What can hang from each mark
toril: funi goned kono monir nagem peke pevifov
zibu: nagem peke resodo
pevifov: toril
kono: toril
peke: maneto toril zibu
boke: toril
demumi: toril
bemaf: potep toril
maneto: peke
potep: bemaf

Each row was made from one small tree. The marks that hang from a mark follow it in brackets, in alphabetical order. Every link used is in the known rows. Write each row's tree.
Known rows
bemaf{toril}: [ 0.36  0.81  0.27 -1.16  0.86 -0.76 -1.10 -1.87  1.10 -1.18 -1.09  0.22
  0.07  0.39  0.59  1.97 -0.05  1.33 -1.04 -1.86 -0.40 -0.72  0.79 -0.38
  1.63 -0.40  1.28  2.42]
kono{toril{funi monir pevifov}}: [ 1.80  2.26 -0.43 -1.92  1.39 -0.28  0.75 -0.72  0.02 -1.78  2.92  1.51
  0.04  1.85  1.30  4.07  1.42  1.14 -2.09  1.52  1.45  0.20 -0.53  0.01
 -0.15 -2.28 -0.98  2.66]
maneto{peke{toril{monir pevifov} zibu{resodo}}}: [ 2.62  1.26 -1.20 -3.54  2.85 -0.87  1.48 -2.04  0.57 -0.21  0.27  4.61
 -1.44 -0.14 -1.81  3.81  2.52  0.60  0.08  0.16  2.63  0.81 -0.38  0.82
 -0.64 -1.99  1.26  3.80]
boke{toril{goned monir}}: [ 1.78  1.80  0.42 -2.59  2.39 -0.43  1.11 -0.51 -0.06 -0.67 -1.38  1.95
 -2.25  0.29  0.92  2.34  1.20  1.38 -1.04 -3.85  1.55  0.42  0.32  0.18
 -2.53 -1.55  0.43  2.92]
pevifov{toril{funi kono peke}}: [ 1.40  2.68  0.23 -2.20  2.50 -0.43 -2.00 -1.07 -1.85 -3.51  0.24  1.08
 -0.18  0.11  1.59  2.81  0.35 -0.22 -1.04 -2.18  0.95 -0.12 -0.67  0.34
 -0.97 -3.69 -0.68  3.08]
bemaf{potep}: [ 0.46  0.94  0.30 -0.62  1.57 -0.68 -0.66 -0.84  1.96 -1.14 -0.43  0.94
  0.34  2.51 -0.21  1.43  0.02  0.97 -1.84 -0.81 -0.19 -0.10  1.82 -0.33
  0.39  0.59  0.28  1.67]
zibu{peke{toril{nagem}}}: [ 1.26  1.27  0.96 -0.76  2.72 -0.78  2.08 -2.06 -1.66  0.33  0.19  2.91
 -0.10  0.22 -1.18  0.48  1.13  0.48 -0.41  0.14  0.71  0.43 -0.36  0.07
  1.89 -2.00  1.08  1.36]
demumi{toril{kono monir nagem pevifov}}: [ 2.06  2.36  0.17 -3.02  3.01 -0.41  0.74 -1.48 -1.35 -2.40 -1.69  2.29
 -3.15  0.96  0.97  3.92  2.40  1.51 -2.29 -7.82  1.00  0.61 -0.74 -0.07
 -3.77 -4.04 -0.28  3.43]
pevifov{toril{monir peke{zibu{resodo}}}}: [ 2.82  1.78  0.56 -2.21  2.60  0.18 -1.35 -2.29  0.48 -1.74  1.27  4.16
 -0.64 -1.33 -0.03  2.65  0.13  1.43 -0.46 -2.72  2.27  0.40  0.18  1.33
 -0.38 -2.93  0.73  4.08]
pevifov{toril{funi goned kono monir}}: [ 2.21  2.96  0.35 -2.85  3.50 -0.51  0.08 -0.26 -1.88 -3.14  0.78  2.15
 -1.75 -0.32  1.97  2.74  1.58  1.15 -1.45 -1.78  1.64  0.50 -0.80  0.39
 -2.52 -4.71 -1.07  3.66]
boke{toril{goned monir peke}}: [ 2.53  2.29  0.44 -3.30  2.55 -0.14  0.73 -0.73 -1.04 -1.47 -1.59  1.84
 -2.17 -0.23  1.34  2.64  1.11  0.84 -1.23 -4.90  2.05 -0.01  0.09  0.77
 -3.77 -2.10  0.46  3.10]
toril{nagem pevifov}: [ 2.25  1.51  0.05 -1.55  1.09 -0.52  0.32 -0.29 -0.79 -1.58  0.13  1.74
 -1.18  1.12  0.45  0.97  1.17  0.49 -1.75 -2.55  0.42  0.97 -0.07 -0.03
  0.72 -2.16  0.22  1.78]
zibu{nagem peke{maneto toril{goned kono}} resodo}: [ 2.19  1.44  1.76 -3.27  2.20 -0.99  0.93 -1.26 -2.28  1.90  1.27  5.36
  0.09 -1.50 -3.23  0.75  1.38  2.83 -0.95 -5.10  2.35  1.06 -0.87  0.32
 -0.51 -3.98  2.21  0.21]
boke{toril{funi kono monir peke pevifov}}: [ 3.05  3.15 -0.53 -4.22  2.43  0.01 -0.25 -0.71 -2.29 -3.27 -1.43  1.76
 -2.15  0.15  2.23  5.06  2.20  0.54 -1.91 -5.93  3.30  0.34 -1.34  0.38
 -5.26 -3.96 -0.87  3.77]
kono{toril{goned monir}}: [ 0.93  1.74  0.52 -1.45  1.93 -0.47  1.55  0.07  0.50 -0.88  2.72  1.67
 -0.40  1.23  0.81  2.50  1.10  1.44 -1.62  2.00  0.61 -0.13  0.32  0.28
 -0.67 -1.69  0.23  2.17]
toril{nagem}: [ 1.08  1.22  0.70 -0.09  1.03 -0.63  0.01  0.11 -0.56 -1.09 -0.08  1.27
 -0.73  1.15  0.06  0.82  0.39  0.54 -1.26 -1.80 -0.57  0.68  0.09 -0.15
  0.81 -1.35  0.14  1.62]
toril{kono nagem}: [ 0.78  1.62  0.75 -0.55  1.51 -0.70 -0.06  0.91 -1.29 -1.96 -0.12  1.34
 -1.13  0.89  0.49  1.67  1.17  0.67 -1.44 -2.06 -0.06  0.69 -0.52 -0.26
 -1.27 -2.65  0.01  1.82]
pevifov{toril{kono monir}}: [ 0.75  1.99  0.30 -1.58  2.77 -0.48 -0.63 -0.93 -0.23 -2.57  0.43  1.95
 -1.04  0.18  1.23  4.12  0.78  1.01 -0.56 -0.43  0.38 -0.15 -0.05  0.38
 -2.39 -3.02 -0.57  3.65]
pevifov{toril{goned kono nagem peke{zibu{resodo}}}}: [ 3.64  2.74  1.31 -3.06  3.74 -0.23 -0.82 -1.07 -1.53 -2.98  2.00  4.13
 -2.02 -1.98  0.79 -0.65  1.68  1.43 -1.14 -4.94  2.80  1.65 -0.13  1.08
 -0.39 -5.62  0.92  3.19]
maneto{peke{toril}}: [-0.32  0.90 -0.81 -1.46  2.28 -1.57  0.93 -1.34  0.27 -0.01 -1.21  1.24
 -0.19  1.50 -1.48  2.84  1.13 -1.08  0.64  2.44 -0.74 -0.35  0.10  0.04
  0.69  0.00  0.87  2.36]
toril{funi goned kono peke{maneto} pevifov}: [ 3.60  3.17 -0.23 -4.73  1.29 -0.44  0.11  0.85 -3.87 -2.64 -0.88  1.77
  0.08 -0.20  0.74  3.84  2.01  0.29 -2.35 -4.42  2.46  1.12 -1.76  0.31
 -2.94 -5.50  0.25  1.89]
toril{funi goned monir nagem peke{maneto} pevifov}: [ 5.36  3.81  0.27 -4.16  1.66 -0.10  1.61  0.31 -4.42 -2.54 -0.47  2.61
 -0.81 -0.74  1.12  3.48  2.50  0.90 -2.68 -4.29  2.39  1.88 -1.85  0.91
 -2.95 -5.99 -0.96  2.44]
potep{bemaf{toril{monir pevifov}}}: [ 1.62  1.77 -0.97 -4.10  1.84 -0.43  0.22 -1.31  0.69 -2.34 -0.54  2.06
 -1.07  0.18  1.75  4.05  1.03  1.59 -1.04 -3.93  0.07 -0.12  0.30  0.14
 -1.18 -2.93  0.38  3.54]
kono{toril{funi goned nagem}}: [ 1.69  2.53  0.91 -0.88  2.08 -0.73  1.09  0.18 -1.04 -1.53  3.31  0.98
 -0.39  1.46  1.22 -0.25  1.42  1.12 -2.15  0.58  0.49  1.23 -0.34 -0.25
  2.22 -3.02 -0.68  1.42]
bemaf{potep toril{goned peke{maneto zibu} pevifov}}: [ 3.95  2.67  0.27 -4.84  2.72 -0.79  0.20 -3.30  0.62 -2.22 -0.95  1.79
  1.20 -0.24  0.22  1.90  2.21  1.85 -2.27 -3.23  2.78  1.27  1.43  0.42
 -0.67 -3.06  1.29  2.95]
demumi{toril{funi peke pevifov}}: [ 2.18  2.04 -0.41 -3.64  1.88 -0.28 -1.07 -2.48 -1.24 -1.88 -2.39  1.07
 -1.30  1.56  0.46  2.89  0.49 -0.06 -2.21 -8.40  1.16 -0.34 -0.61 -0.17
 -0.53 -2.29  0.43  2.80]
maneto{peke{zibu}}: [ 0.06  0.63 -0.54 -1.00  1.64 -1.41  0.93 -0.82  1.23 -0.62 -1.14  1.64
  0.04  1.59 -1.59  2.58  0.59 -0.99  0.18 -0.13  0.02  0.89  0.49  0.06
  0.58  0.24  0.18  2.89]

Write each row's tree
[ 1.69  2.28  0.09 -1.73  1.95 -0.81  0.52 -0.72 -2.08  0.08 -1.00  2.12
  1.12  0.35 -1.14  5.70  1.48  1.01 -0.50  3.03  0.73  0.55 -1.90 -0.07
 -1.37 -2.91  0.05  2.57] | peke{maneto toril{funi monir}}
[ 3.24  2.07  0.67 -3.17  1.76 -0.42  1.74 -1.74 -2.84  0.07  0.70  4.77
  0.36 -1.21 -1.57  3.00  2.42  2.04 -1.09 -3.98  2.62  1.71 -1.26  0.37
  0.90 -5.31  1.78  1.08] | zibu{peke{maneto toril{kono nagem pevifov}} resodo}
[ 0.72  1.07  0.62 -1.43  1.64 -0.94  1.72 -2.16 -1.36  1.63 -0.88  2.77
  2.35  0.25 -2.50  3.58  0.53  0.63  0.13  1.16  0.49  0.37 -0.60  0.02
  1.67 -1.80  1.70  1.15] | zibu{peke{maneto toril}}
[ 1.09  1.92  0.56 -2.44  3.02 -0.84 -0.46 -0.53 -0.48 -2.36  0.75  1.74
 -1.25  0.12  1.11  1.16  0.95  0.73 -0.78 -1.46  0.57  0.21  0.39  0.15
 -0.56 -3.44  0.48  2.65] | pevifov{toril{goned kono}}
[ 1.42  2.01  0.21 -2.34  1.86 -0.69  0.03  1.49 -2.01 -2.05 -0.22  1.25
 -1.24  0.73  0.78  1.57  1.26  0.60 -1.88 -2.28  1.30  0.40 -1.02 -0.39
 -1.54 -3.29  0.17  1.91] | toril{funi goned kono}
[ 2.07  1.68  0.80 -0.93  2.10 -0.50 -0.14 -0.50 -1.08 -1.60 -0.14  2.13
 -0.46  0.32 -0.35  0.71  0.81 -0.16 -1.04 -1.27  1.05  1.05 -0.39  0.39
 -0.50 -2.18  0.42  2.49] | toril{nagem peke{zibu}}
[ 2.97  2.86  1.26 -2.67  2.50 -0.79  0.84  0.71 -3.19 -1.93 -0.57  2.76
  0.03 -0.77 -0.44  2.12  2.35  0.52 -1.30 -2.31  1.94  2.28 -1.37  0.47
 -2.97 -5.42  0.59  2.21] | toril{goned kono nagem peke{maneto zibu}}
[ 1.68  0.85  0.26 -2.56  3.39 -1.37 -0.42 -2.25  0.10  0.74  1.30  3.56
 -1.09  0.82 -2.54 -0.14  1.83  0.89 -0.21  1.20  2.03  0.58 -0.46 -0.21
 -0.75 -1.41  1.42  2.04] | peke{toril{pevifov} zibu{nagem}}
[ 1.65  2.20  0.90 -2.17  1.91 -0.81  0.87 -0.74 -0.44 -0.38  2.09  2.00
  2.16  0.66 -0.85  2.77  1.13  0.62 -1.00  2.46  1.37  1.25 -0.20  0.44
  0.36 -2.87  1.09  1.84] | kono{toril{goned peke{maneto zibu}}}
[ 2.14  1.75 -0.41 -3.35  1.48 -0.24 -0.66 -1.80 -0.24 -1.55 -1.54  1.25
 -1.14  0.80  1.01  2.41  0.79  0.00 -1.15 -5.22  1.81  0.06  0.35  0.28
 -1.22 -1.35  0.88  2.51] | boke{toril{peke pevifov}}
[ 1.72  1.40 -0.26 -2.65  1.82 -0.68 -0.85 -3.22  2.47 -2.30 -0.58  0.40
  0.10  1.46  1.18  1.45  1.06  1.97 -2.37 -2.89  0.83 -0.27  2.25 -0.28
  1.11 -0.37  0.76  2.56] | bemaf{potep toril{pevifov}}
[ 2.29  2.48 -0.73 -3.42  3.23 -0.56  0.59 -0.33 -2.48 -2.03 -0.03  2.38
 -1.57  0.50  0.69  4.72  2.95  0.76 -1.27  1.43  2.47 -0.09 -2.06 -0.07
 -3.67 -4.18  0.01  3.22] | peke{toril{funi kono monir pevifov}}
[ 2.95  1.17  0.63 -2.74  1.56 -0.06 -0.52 -0.13 -0.33 -0.75  0.57  3.63
 -1.02 -0.77 -0.82  0.05  0.41  1.08 -1.30 -4.12  2.64  0.69  0.03  0.74
  0.18 -2.39  2.33  2.15] | toril{goned peke{zibu{resodo}}}
[ 2.19  1.71  0.01 -2.11  2.65 -0.80  0.65 -1.33 -1.30 -0.81  0.50  2.25
 -1.23  0.78 -0.18  0.90  2.23  0.36 -0.77  1.30  0.86  0.53 -0.52 -0.10
  0.60 -2.64  1.02  1.94] | peke{toril{nagem pevifov}}
[ 4.11  3.37  0.00 -3.22  2.98 -0.10  0.72  0.09 -3.39 -3.84  0.24  3.01
 -1.90 -0.36  1.34  3.47  3.04  0.36 -2.21 -3.06  3.57  1.58 -2.14  0.59
 -4.70 -5.63 -1.21  3.83] | toril{funi kono monir nagem peke{zibu} pevifov}
[ 3.22  1.02 -0.23 -3.10  0.95  0.09 -1.15 -1.02  0.04 -1.15  0.59  3.73
 -0.65 -0.23 -0.80  1.59  0.56  0.84 -1.38 -4.52  2.93  0.64 -0.06  0.70
  0.38 -2.20  2.04  2.49] | toril{peke{zibu{resodo}} pevifov}
[ 0.43  1.87 -0.12 -3.91  2.55 -0.96 -0.11  0.36 -0.14 -2.47 -0.49  1.47
 -1.33 -0.12  1.74  1.72  1.11  1.41 -0.96 -4.41 -0.30 -0.03  0.35 -0.39
 -1.15 -3.91  1.22  2.52] | potep{bemaf{toril{goned kono}}}
[ 1.25  0.33  1.01 -1.35  2.55 -1.04 -1.58 -1.88  0.86  1.75  1.85  4.61
 -0.90 -0.15 -3.37 -0.68  0.65  2.07 -0.06 -0.85  1.80  0.52 -0.30 -0.05
  0.82 -0.99  2.26  1.66] | peke{toril zibu{nagem resodo}}
[ 2.49  2.46  0.66 -1.94  3.29 -0.96  1.04 -0.19 -2.67 -0.93  0.47  1.94
 -1.58  0.27  0.12 -0.47  2.17  0.53 -1.17  0.88  1.09  0.89 -1.22 -0.25
  0.72 -3.63  0.48  1.79] | peke{toril{funi goned nagem}}
[ 3.27  2.76 -0.38 -4.40  1.98 -0.27 -0.07  0.88 -3.20 -3.29 -0.13  1.69
 -1.61  0.24  1.64  1.91  1.93  0.00 -2.46 -4.61  2.78  0.28 -1.24  0.31
 -3.06 -4.58  0.34  2.21] | toril{funi goned kono peke pevifov}
[ 4.11  3.00  0.28 -2.76  1.45 -0.51  0.23 -0.82 -2.92 -1.88 -0.45  2.46
  0.85  0.01 -0.41  2.88  1.85  0.10 -1.69 -2.50  2.26  2.59 -1.71  0.30
 -0.29 -4.63 -0.44  2.50] | toril{funi nagem peke{maneto zibu} pevifov}
[ 0.44  1.80 -0.09 -1.68  2.72 -0.96 -0.54 -0.07 -1.90 -1.19 -0.20  1.35
 -0.45  0.98 -0.22  2.96  1.63  0.19 -0.64  2.37  1.02 -0.30 -1.60 -0.59
 -1.14 -2.74  0.58  2.23] | peke{toril{funi kono}}
[ 2.49  1.93 -0.26 -3.35  1.86 -0.40 -1.14 -3.48  1.49 -3.06 -0.84  0.44
  0.09  0.95  1.58  1.72  0.93  1.30 -2.54 -4.04  1.27 -0.70  2.07  0.26
 -0.08 -0.95  0.83  2.72] | bemaf{potep toril{peke pevifov}}
[ 2.84  1.43  0.97 -1.14  1.26 -0.02 -0.85 -0.56 -0.60 -1.19  0.67  3.49
 -0.83 -0.60 -0.74  0.35  0.50  1.04 -1.29 -4.31  1.88  1.24 -0.28  0.64
  0.83 -2.57  1.31  2.22] | toril{nagem peke{zibu{resodo}}}
[ 4.44  3.78  0.38 -4.30  1.69 -0.45  0.73  0.96 -4.82 -3.17 -0.44  1.97
 -0.62 -0.46  1.14  2.65  2.75  0.47 -2.63 -5.26  2.31  2.00 -2.00  0.39
 -2.69 -6.64 -0.45  1.82] | toril{funi goned kono nagem peke{maneto} pevifov}
[ 2.88  2.81  0.32 -2.38  2.06 -0.59  1.42 -0.07 -1.24 -2.11  3.68  1.40
 -0.84  1.48  1.67 -0.15  2.22  0.99 -2.57 -0.44  1.53  1.43 -0.35 -0.13
  2.00 -3.81 -0.60  1.57] | kono{toril{funi goned nagem pevifov}}
[ 1.29  2.09 -0.32 -3.66  2.14 -0.83 -0.17 -0.23 -0.27 -2.09 -0.37  1.12
 -0.91  0.14  1.68  0.93  0.46  1.22 -1.28 -4.49 -0.16  0.34  0.03 -0.46
  1.33 -3.24  0.42  2.59] | potep{bemaf{toril{funi goned}}}
[ 2.29  1.75  1.58 -2.85  2.93 -1.16  2.65 -1.95 -2.36  2.00  0.42  4.51
  0.19 -0.89 -2.84  1.97  1.50  2.15 -0.61 -1.58  1.64  0.71 -0.84  0.55
 -2.09 -3.03  0.87  1.15] | zibu{nagem peke{maneto toril{goned monir}}}
[ 3.32  2.81  0.12 -2.96  2.09  0.00  0.66  0.34 -2.86 -3.58 -0.07  2.48
 -2.22 -0.15  1.76  3.70  2.39  0.47 -2.21 -3.80  1.92  0.46 -1.18  0.84
 -5.01 -4.70 -0.59  2.96] | toril{kono monir nagem peke pevifov}
[ 2.58  3.15  0.98 -2.53  3.31 -0.86 -0.04 -1.33 -0.55 -3.80 -0.09  0.51
 -1.41  0.32  2.36 -0.19  2.48  2.37 -3.16 -4.51  1.50  1.02  0.87 -0.47
 -0.61 -3.71 -0.66  2.56] | bemaf{potep toril{funi goned kono nagem}}
[ 4.26  3.09 -0.02 -3.63  3.73 -0.53  2.15 -0.43 -3.28 -1.74  0.76  2.95
 -2.68 -0.23  0.95  1.28  3.46  1.05 -1.81  0.28  2.54  1.07 -1.69  0.30
 -1.84 -4.92 -0.15  2.83] | peke{toril{funi goned monir nagem pevifov}}
